Each row comes from the steps of one walk. Every step used is in the known rows, and no mark comes twice. Write the walk behind each row, first mark first.
(in the rows, 128 means zero)
Known rows:
vuzo > fiku > fize > savab: [110 186 164  82 130 175 151 189 176 115  60  92  98 194  91 119  99 116
 162  80 114 197 183 157 144 105 122 136 147  84 180 126  99  77]
savab > fize: [ 93 161 151  89 129 157 166 146 151 118  73 118 104 188  90 121 104 105
 152 108 133 178 171 146 131 107 146 132 119 115 173 116 109  54]
neza > tuga > vifod > tavev > fiku: [144 133 102  95 126 123 165 154 180 156 164 139  95 160 139  86 157 153
 178 154 171 127 191  88 138 144 136 148 111 112 162 132  91  64]
neza > tuga > kunuzer > tavev > vifod: [144 149 141 110 136 125 190 134 155 176 134 109  93 169 161  81 143 135
 163 146 118 110 165 118 133 130 156 133 101 149 141 131  95  63]
tuga > vifod: [128 142 140  92 151 153 177 150 154 148 118 151 103 162 102  95 151 116
 174 129 154 151 148 102 134 136 156 123  85 145 162 113 109  55]
bikig > kunuzer > miku > fuvo: [119 163 148  82 131 168 116 136 129 140 102 141 165 162 117 145 159 121
 211 140 125 154 175 155 131 105 133 151 133 132 180 117 157  21]
vuzo > savab > fize: [103 173 155  78 131 163 168 159 158 107  50  96  90 187  85 116  95 103
 140  81 129 203 178 154 133 115 140 129 132 109 185 111 107  68]
tuga > vifod > tavev > fiku: [131 136 103  95 118 134 159 158 174 152 160 138  97 163 135  91 153 150
 185 153 164 126 191 103 136 152 128 153 119 116 167 137  97  69]
fiku > gudu: [111 171 145 113 115 163 163 170 137 138 144 138  84 179 102 132 123 108
 170 134 168 147 160 135 162 122 118 155 136 138 184 143  98  56]
fiku > vuzo > savab: [133 179 154  77 127 175 146 182 172 113  66  95  89 178  79 124 111 117
 145  82 132 207 171 133 139 114 130 129 161 109 174 131 102  71]
tavev > kunuzer: [127 150 163 102 134 167 160 118 129 123 126 138 100 169 125 113 140 112
 145 133 134 116 169 126 141 129 129 139 117 119 157 146 126  69]
gudu > kunuzer > tavev: [128 128 153  74 129 120 166 111 153 157  98 124 100 198 134  87 135 150
 164 148 121 117 166 128 122 145 160 128 105 128 130 132 104  82]
gudu > fiku: [124 156 149  94 121 145 163 163 175 137 125 146  97 167  92 111 144 121
 178 138 154 153 159 106 118 123 117 135 124 130 173 125 110  55]
vifod > tavev > fiku: [123 147 112  96 109 137 147 154 173 143 157 133 103 171 129 107 144 152
 173 151 159 129 192 113 135 140 122 160 133 107 166 144  99  65]
fiku > gudu > vifod > tavev: [134 124 135 112 116 130 152 155 171 160 147 133  64 172 123 101 147 143
 173 151 147 103 183 131 166 178 121 133 129 133 179 144  83  75]
fize > savab: [114 178 165  90 133 164 164 162 163 125  90 119 106 208  95 120 115 123
 158  94 123 186 175 145 130 121 136 141 127  97 171 119 116  67]
neza > tuga > vifod > tavev > kunuzer: [156 121 139 101 147 143 176 117 151 145 147 142  77 152 149  82 161 135
 151 143 142  89 186  98 148 156 141 128  97 116 157 146 105  80]
tavev > vifod: [126 167 149 114 120 160 163 148 152 151 142 128 107 175 121 109 134 114
 168 143 129 127 167 143 156 131 134 138 128 138 162 130 104  55]
vuzo > fiku > gudu: [109 199 150 112 108 181 161 186 144 133 130 130  80 162 104 142 115 100
 165 123 161 163 166 155 188 120 108 158 151 133 195 144  94  58]
neza > tuga > vifod: [156 136 138  90 169 132 194 144 163 156 125 154  99 157 109  84 163 122
 163 132 169 154 149  71 141 119 174 110  69 134 153 103  98  45]
tuga > vifod > tavev > kunuzer > bikig > fuvo: [120 147 175  71 139 176 136 120 155 153 104 149 107 188 178 105 140 119
 190 131 176 105 181 145 126 134 108 151 103 140 167 146 142  63]
bikig > fuvo: [126 176 172  62 140 178 138 129 162 133 104 162 112 186 116 137 122 105
 177 123 171 154 163 153 114 110 127 160 114 128 156 124 133  42]
miku > fuvo: [122 173 161  99 125 171 132 143 137 146 117 150 147 157 105 133 142 109
 193 135 139 161 149 140 121 122 143 149 124 123 189 125 122  31]
neza > tuga > kunuzer > bikig > fuvo: [119 164 181  74 154 168 145 126 154 149  83 141 113 194 167 123 142 118
 176 122 183 142 165 119 117  98 122 146  91 149 167 135 138  40]
gudu > vifod: [128 132 163 107 131 138 152 147 158 146 109 138  93 178 100 104 147 117
 171 139 139 141 154 130 154 152 134 116 120 145 163 114 107  56]
vifod > tavev > kunuzer: [135 136 149 102 130 157 158 115 145 133 140 134  86 165 140 103 145 133
 146 141 130  91 187 124 145 151 128 142 117 110 161 158 114  80]
vuzo > savab: [125 184 162  78 136 169 160 161 161 114  78 107  98 180  83 121 120 113
 136  90 139 194 164 135 136 126 137 132 136 114 178 124 114  65]
neza > tuga > vifod > tavev > kunuzer > miku > fuvo: [151 143 150  92 144 158 144 127 137 149 123 146 144 135 149 116 175 131
 197 147 133 108 174 125 148 125 134 138 111 128 182 121 134  41]
vuzo > fiku: [111 207 164  92 125 187 154 164 160 124  90 130 109 159  93 143 120 105
 147 109 137 181 160 151 170 109 132 144 135 117 180 132 112  48]

Which walk is each row?
[131 130 148  94 131 150 149 130 139 128 120 124 103 160 149 121 165 142
 170 148 128  73 193 141 184 134 103 137 129 139 167 138 134  71] => fiku > gudu > vifod > tavev > kunuzer > miku
[137 141 147 103 117 132 171 127 154 168 132 117  96 187 151  80 137 136
 175 157 113  97 177 147 148 153 145 130 122 142 140 131  96  80] => gudu > kunuzer > tavev > vifod
[ 92 145 181 107 125 168 145 129 129 145  97 118 125 198 160 104 145 123
 162 131 150 109 167 124 148 117 115 132 114 136 176 158 141  62] => tavev > kunuzer > bikig
[127 133 139 124 105 134 155 176 155 153 148 133  71 173 122 102 142 116
 192 152 164 130 170 135 173 162 104 138 144 152 179 122  92  68] => tavev > fiku > gudu > vifod
[138 169 131  79 114 163 141 189 184 119  89  91  82 173  98 116 116 134
 155  94 139 193 191 128 141 127 118 139 168 101 177 138  94  79] => vifod > tavev > fiku > vuzo > savab
[131 153 142 111 128 135 182 137 151 172 130 108  95 173 156  86 139 133
 169 145 111 109 164 133 130 138 147 139 108 154 146 136  99  68] => tuga > kunuzer > tavev > vifod
[132 136 120  86 104 140 138 166 172 144 110 111  98 182 123 104 125 147
 184 138 137 156 184 117 132 114 126 141 159 114 142 139  90  78] => gudu > kunuzer > tavev > fiku > vuzo
[131 131 114 102 106 126 145 157 177 151 156 132  91 170 134  96 152 150
 182 157 157 119 194 116 145 159 117 150 135 119 167 137  96  71] => gudu > vifod > tavev > fiku
[131 129 135 118 103 121 158 171 157 164 147 127  70 175 130  91 141 123
 196 155 155 123 170 138 163 166 111 140 139 151 169 122  90  73] => kunuzer > tavev > fiku > gudu > vifod
[142 121 147 117 121 147 157 129 145 142 151 133  63 162 149  92 150 131
 160 150 134  79 193 132 164 174 113 137 127 126 169 156 102  89] => fiku > gudu > vifod > tavev > kunuzer
[134 121 141 101 127 130 149 141 178 156 131 133  81 173 118  99 151 148
 166 148 136 108 180 125 154 173 134 127 118 126 167 138  93  70] => gudu > vifod > tavev
[102 126 168 118 115 154 144 139 138 160 118 116  95 192 179  92 150 134
 174 144 154  82 183 129 168 151 100 130 123 143 185 167 123  77] => fiku > gudu > vifod > tavev > kunuzer > bikig
[127 140 135 111 103 148 154 147 138 124 139 139  71 190 129 110 143 133
 174 158 166 127 189 119 173 152 113 133 140 139 173 137  92  89] => tavev > fiku > gudu > kunuzer
[132 147 141  97 112 160 124 143 135 140 126 139 135 153 145 131 167 140
 212 159 141 114 186 144 160 137 112 148 141 135 195 129 124  54] => vifod > tavev > fiku > gudu > kunuzer > miku > fuvo
[116 161 120 107  97 136 164 175 147 156 165 126  85 179 133 109 123 128
 190 150 170 132 175 135 149 133 111 172 144 131 170 144  93  68] => kunuzer > tavev > fiku > gudu
[ 97 136 171 106 122 161 143 126 140 152 107 117 114 194 171  99 147 138
 162 137 149  91 180 123 152 134 113 133 114 130 178 169 132  70] => vifod > tavev > kunuzer > bikig
[128 149 131  98 119 132 161 134 153 176 137 113 106 190 143  88 132 129
 186 150 111 120 184 157 129 136 148 147 128 137 135 130 115  59] => bikig > kunuzer > tavev > vifod
[143 122 133 125 120 111 173 168 157 167 146 124  60 166 145  85 153 130
 186 153 160 123 169 111 161 158 119 131 123 158 167 121  86  70] => neza > tuga > kunuzer > tavev > fiku > gudu > vifod
[135 133 115  99 103 145 130 181 184 143 125 115  87 170 114 110 132 146
 185 136 144 152 193 116 147 127 115 140 166 112 160 143  84  71] => gudu > vifod > tavev > fiku > vuzo
